Each row was made from one small tree. The marks that hang from a mark follow it in brackets, in alphabetical order. Every link used is in the known rows. Write each row's tree.
(in the rows, 100 means zero)
Known rows:
Z{D G J{Y}}: 80, 119, 90, 85, 123, 112, 95, 133, 101, 97, 84, 101, 93, 101, 101, 104, 96, 133, 114, 113, 91, 84, 116, 89, 75, 90, 100, 93, 70
D{F}: 107, 98, 106, 143, 100, 98, 121, 92, 104, 100, 92, 103, 108, 112, 114, 99, 117, 82, 97, 114, 98, 82, 103, 114, 94, 118, 104, 115, 103
Y{B}: 99, 102, 117, 105, 95, 89, 114, 100, 93, 101, 107, 99, 90, 112, 110, 99, 120, 87, 95, 90, 96, 103, 97, 114, 100, 113, 105, 103, 99
C{J{Z{B D G}}}: 85, 94, 74, 70, 108, 89, 81, 123, 99, 94, 94, 104, 94, 97, 100, 104, 92, 94, 94, 78, 110, 84, 115, 79, 131, 88, 93, 104, 111
G{Z{B D J{Y}}}: 94, 108, 82, 75, 101, 106, 37, 110, 103, 100, 128, 101, 103, 101, 99, 102, 58, 132, 110, 87, 88, 85, 99, 94, 85, 104, 105, 114, 86
J{Y{B} Z{D}}: 113, 101, 104, 94, 88, 101, 94, 95, 106, 107, 115, 103, 92, 79, 106, 101, 111, 109, 118, 77, 111, 86, 103, 85, 93, 61, 100, 104, 105
B{Y{G}}: 96, 107, 109, 119, 100, 105, 127, 93, 93, 101, 83, 96, 106, 111, 94, 97, 133, 109, 91, 123, 89, 125, 93, 119, 108, 106, 105, 92, 92
Z{B D{F}}: 107, 91, 77, 119, 90, 101, 73, 110, 122, 95, 111, 106, 102, 120, 133, 106, 103, 89, 95, 76, 93, 86, 110, 105, 105, 129, 96, 127, 98
Y{G}: 102, 102, 119, 107, 99, 102, 132, 94, 91, 101, 90, 94, 105, 105, 103, 101, 122, 79, 95, 115, 90, 122, 94, 112, 98, 115, 97, 85, 96
V{D{F}}: 109, 99, 95, 145, 95, 99, 121, 91, 111, 99, 111, 104, 100, 103, 117, 113, 113, 76, 81, 110, 97, 86, 93, 113, 96, 119, 101, 115, 97
Z{B D{F} G J}: 79, 97, 74, 102, 120, 104, 78, 136, 121, 91, 88, 114, 97, 126, 125, 102, 83, 92, 95, 93, 85, 90, 124, 88, 95, 131, 108, 115, 83
G{Z{D{F} J}}: 96, 113, 85, 118, 98, 95, 54, 103, 111, 101, 107, 110, 110, 117, 104, 102, 58, 85, 95, 121, 83, 86, 107, 99, 95, 131, 116, 124, 91
M{V Y{B G}}: 104, 88, 141, 106, 82, 101, 129, 94, 97, 105, 85, 94, 78, 111, 101, 93, 131, 70, 88, 117, 111, 137, 89, 113, 80, 114, 96, 69, 105
V{D}: 99, 103, 95, 116, 94, 99, 113, 97, 95, 99, 118, 100, 97, 97, 110, 115, 113, 90, 83, 108, 94, 92, 88, 109, 93, 106, 96, 106, 88
Z{B{Y} D G}: 81, 95, 66, 94, 105, 105, 90, 129, 111, 89, 95, 105, 96, 125, 117, 102, 104, 136, 93, 82, 87, 99, 123, 106, 119, 112, 91, 110, 83
C{J{Z{B}}}: 100, 95, 98, 88, 101, 88, 81, 93, 82, 96, 105, 99, 99, 89, 89, 101, 112, 85, 97, 87, 117, 76, 92, 87, 129, 88, 103, 115, 126
M{Y{G}}: 103, 98, 136, 90, 94, 109, 132, 93, 100, 97, 87, 94, 86, 96, 102, 91, 128, 80, 94, 128, 102, 124, 92, 115, 78, 111, 97, 77, 90
B{Y}: 92, 107, 102, 127, 99, 101, 108, 101, 92, 98, 96, 101, 107, 110, 99, 99, 128, 129, 96, 116, 92, 89, 96, 117, 109, 104, 104, 111, 91
J{Y Z{D}}: 109, 100, 96, 104, 91, 107, 93, 93, 101, 107, 108, 100, 105, 75, 102, 103, 107, 117, 122, 94, 110, 64, 106, 79, 87, 57, 93, 107, 102
C{J{Y Z{G}}}: 101, 106, 109, 96, 123, 94, 137, 101, 84, 99, 76, 97, 95, 74, 74, 97, 108, 115, 114, 114, 127, 72, 103, 87, 106, 61, 95, 87, 115
G{Z}: 102, 101, 105, 109, 93, 90, 103, 81, 91, 102, 110, 101, 115, 104, 98, 99, 78, 92, 97, 112, 89, 95, 95, 110, 96, 114, 97, 104, 99
J{Z{G}}: 86, 87, 96, 107, 113, 100, 147, 98, 94, 98, 80, 107, 107, 92, 108, 101, 103, 91, 109, 105, 105, 80, 113, 81, 94, 79, 92, 94, 101
Z{B D{F} J}: 89, 99, 80, 107, 101, 103, 46, 124, 115, 92, 108, 111, 100, 122, 124, 104, 92, 89, 96, 92, 86, 82, 109, 93, 97, 130, 114, 129, 87
B{Y{G{Z{D{F}}}}}: 109, 107, 89, 130, 87, 103, 96, 88, 121, 98, 91, 104, 116, 122, 93, 98, 82, 94, 85, 120, 84, 129, 102, 120, 119, 127, 107, 110, 100
C{J{Y{B} Z}}: 116, 108, 124, 95, 100, 85, 109, 90, 84, 106, 104, 95, 87, 76, 74, 95, 122, 104, 108, 95, 126, 84, 89, 94, 113, 64, 108, 99, 125
Z{B{Y} D J}: 73, 110, 74, 91, 100, 107, 34, 125, 103, 93, 108, 106, 99, 123, 108, 101, 105, 136, 93, 95, 82, 85, 104, 96, 109, 114, 115, 127, 78
J{Y Z{B G}}: 94, 80, 89, 96, 116, 108, 135, 100, 98, 98, 95, 102, 102, 80, 109, 95, 99, 120, 124, 76, 114, 76, 112, 80, 90, 66, 86, 96, 106
B{Y{G{Z}}}: 97, 107, 103, 117, 94, 99, 119, 78, 93, 102, 93, 98, 118, 111, 83, 95, 90, 104, 88, 128, 86, 129, 90, 121, 111, 112, 102, 93, 97

Which tree is each row?
104, 106, 117, 86, 117, 89, 140, 103, 86, 101, 82, 98, 83, 83, 78, 95, 113, 106, 109, 94, 125, 95, 100, 91, 114, 63, 101, 85, 119 : C{J{Y{B} Z{G}}}
88, 113, 111, 92, 105, 99, 95, 91, 88, 103, 99, 99, 112, 109, 85, 97, 72, 77, 92, 133, 79, 124, 88, 102, 86, 125, 115, 89, 92 : Y{G{Z{J}}}
99, 111, 87, 102, 84, 100, 88, 92, 108, 101, 101, 99, 112, 115, 88, 101, 82, 110, 86, 116, 80, 132, 100, 118, 116, 117, 99, 96, 92 : B{Y{G{Z{D}}}}
94, 109, 97, 74, 104, 114, 65, 119, 106, 102, 107, 96, 96, 101, 105, 102, 100, 116, 106, 93, 92, 111, 97, 95, 87, 105, 106, 96, 82 : Z{B D J{Y{G}}}
101, 104, 88, 106, 107, 112, 53, 120, 118, 98, 108, 106, 97, 107, 116, 102, 97, 117, 111, 91, 95, 74, 106, 92, 83, 110, 111, 127, 88 : Z{B D{F} J{Y}}
103, 91, 122, 111, 78, 97, 112, 99, 101, 101, 112, 98, 71, 101, 110, 108, 126, 82, 76, 107, 115, 106, 87, 111, 75, 107, 95, 86, 94 : M{V{D} Y{B}}
98, 75, 67, 112, 105, 104, 107, 112, 123, 92, 90, 114, 105, 105, 131, 101, 91, 80, 104, 70, 103, 81, 126, 77, 107, 98, 92, 114, 106 : J{Z{B D{F} G}}
98, 82, 75, 85, 107, 110, 108, 110, 111, 99, 99, 103, 99, 84, 117, 101, 93, 124, 125, 65, 107, 76, 120, 74, 94, 66, 83, 98, 99 : J{Y Z{B D G}}
116, 119, 124, 91, 103, 90, 115, 82, 83, 109, 95, 86, 103, 86, 61, 95, 87, 100, 98, 126, 107, 121, 83, 118, 112, 100, 97, 81, 117 : C{J{Y{G{Z}}}}
70, 99, 75, 73, 117, 105, 67, 142, 106, 91, 97, 106, 95, 120, 121, 104, 83, 107, 97, 88, 83, 93, 119, 89, 93, 122, 101, 105, 76 : Z{B D G J}
117, 103, 117, 107, 99, 104, 130, 74, 92, 108, 100, 91, 113, 89, 85, 95, 86, 103, 107, 116, 95, 120, 88, 114, 85, 99, 93, 82, 100 : J{Y{G{Z}}}
98, 122, 109, 85, 104, 113, 83, 117, 101, 106, 97, 95, 99, 96, 93, 100, 108, 111, 108, 119, 89, 109, 97, 94, 78, 96, 106, 90, 79 : Z{D J{Y{G}}}
96, 86, 79, 100, 84, 108, 79, 96, 111, 97, 103, 102, 109, 100, 107, 101, 112, 107, 100, 81, 96, 113, 102, 85, 127, 87, 102, 104, 105 : J{Z{B{Y{G}} D}}
103, 90, 99, 94, 92, 98, 104, 81, 98, 100, 111, 97, 113, 109, 102, 97, 76, 77, 90, 93, 88, 133, 90, 113, 107, 125, 94, 91, 102 : Y{G{Z{B}}}
103, 81, 120, 77, 91, 104, 102, 83, 106, 95, 108, 97, 91, 99, 101, 89, 82, 79, 91, 101, 98, 129, 90, 114, 85, 126, 95, 84, 98 : M{Y{G{Z{B}}}}
109, 104, 84, 128, 86, 94, 82, 88, 116, 100, 108, 107, 114, 114, 110, 103, 70, 79, 91, 106, 89, 94, 107, 109, 100, 126, 99, 123, 103 : G{Z{D{F}}}
114, 110, 101, 91, 89, 104, 99, 86, 107, 108, 107, 94, 109, 94, 89, 99, 76, 106, 107, 107, 92, 122, 95, 113, 90, 99, 90, 85, 93 : J{Y{G{Z{D}}}}
110, 92, 87, 164, 86, 99, 118, 96, 102, 101, 100, 103, 108, 111, 117, 116, 115, 78, 81, 118, 108, 84, 96, 110, 90, 114, 94, 107, 107 : M{V{D{F}}}
81, 106, 82, 72, 121, 110, 76, 138, 106, 93, 98, 104, 93, 106, 111, 102, 87, 135, 111, 85, 91, 88, 118, 89, 81, 100, 97, 101, 75 : Z{B D G J{Y}}
110, 83, 97, 106, 100, 108, 106, 85, 93, 103, 114, 101, 105, 73, 108, 100, 111, 118, 123, 74, 114, 68, 95, 82, 88, 65, 95, 110, 115 : J{Y Z{B}}
80, 85, 62, 96, 103, 105, 92, 115, 111, 90, 96, 111, 104, 106, 114, 102, 101, 128, 104, 77, 96, 87, 123, 81, 120, 80, 92, 109, 96 : J{Z{B{Y} D G}}
111, 93, 115, 84, 106, 99, 107, 88, 86, 102, 98, 91, 97, 72, 78, 96, 117, 97, 107, 91, 124, 104, 86, 91, 120, 69, 99, 89, 127 : C{J{Y{G} Z{B}}}
87, 101, 104, 95, 117, 86, 129, 106, 83, 94, 73, 100, 100, 89, 83, 102, 106, 87, 99, 113, 113, 79, 108, 85, 121, 80, 99, 90, 117 : C{J{Z{G}}}
86, 98, 100, 81, 106, 99, 76, 95, 92, 100, 108, 101, 109, 110, 94, 99, 66, 79, 91, 106, 81, 125, 89, 98, 98, 131, 111, 96, 94 : Y{G{Z{B J}}}
109, 102, 121, 98, 90, 89, 124, 77, 97, 107, 107, 97, 100, 113, 95, 97, 84, 65, 87, 102, 86, 148, 89, 118, 104, 124, 103, 85, 103 : Y{B G{Z}}
101, 122, 102, 78, 98, 96, 53, 103, 105, 106, 121, 102, 91, 104, 91, 101, 66, 118, 105, 97, 86, 98, 98, 98, 83, 101, 112, 106, 88 : G{Z{D J{Y{B}}}}
115, 105, 112, 81, 104, 93, 99, 84, 89, 102, 106, 87, 100, 93, 71, 94, 80, 103, 91, 98, 110, 125, 82, 119, 116, 106, 95, 87, 116 : C{J{Y{G{Z{B}}}}}
115, 106, 134, 102, 100, 100, 139, 92, 96, 110, 99, 92, 91, 97, 98, 95, 126, 97, 104, 96, 102, 135, 90, 116, 90, 95, 100, 79, 100 : J{Y{B G}}
114, 114, 112, 82, 91, 86, 79, 101, 94, 106, 109, 96, 81, 80, 83, 101, 114, 106, 107, 84, 120, 84, 98, 88, 119, 63, 103, 107, 119 : C{J{Y{B} Z{D}}}
114, 120, 131, 91, 105, 86, 106, 102, 84, 104, 102, 89, 80, 93, 79, 98, 125, 112, 98, 98, 116, 99, 90, 117, 112, 90, 106, 98, 113 : C{J{Y{B}}}
111, 95, 118, 108, 99, 110, 142, 76, 92, 106, 92, 95, 108, 72, 91, 97, 122, 95, 120, 111, 112, 99, 90, 88, 86, 62, 96, 82, 109 : J{Y{G} Z}
104, 94, 80, 126, 91, 108, 86, 108, 126, 94, 94, 104, 103, 126, 116, 101, 114, 100, 85, 91, 91, 126, 106, 116, 119, 127, 103, 115, 97 : Z{B{Y{G}} D{F}}
103, 87, 128, 109, 81, 101, 120, 77, 97, 105, 87, 93, 102, 104, 88, 94, 90, 76, 91, 136, 108, 123, 89, 112, 73, 118, 87, 71, 109 : M{V Y{G{Z}}}
112, 82, 105, 98, 99, 111, 122, 81, 97, 105, 104, 97, 105, 73, 102, 97, 114, 99, 119, 82, 112, 103, 92, 86, 94, 69, 94, 91, 113 : J{Y{G} Z{B}}
86, 88, 89, 80, 118, 90, 112, 109, 86, 91, 87, 102, 95, 93, 94, 101, 99, 91, 96, 87, 116, 83, 108, 84, 126, 87, 96, 99, 119 : C{J{Z{B G}}}
107, 96, 106, 89, 105, 95, 88, 94, 85, 101, 108, 96, 98, 72, 83, 98, 113, 113, 111, 84, 127, 69, 92, 88, 114, 66, 101, 109, 124 : C{J{Y Z{B}}}
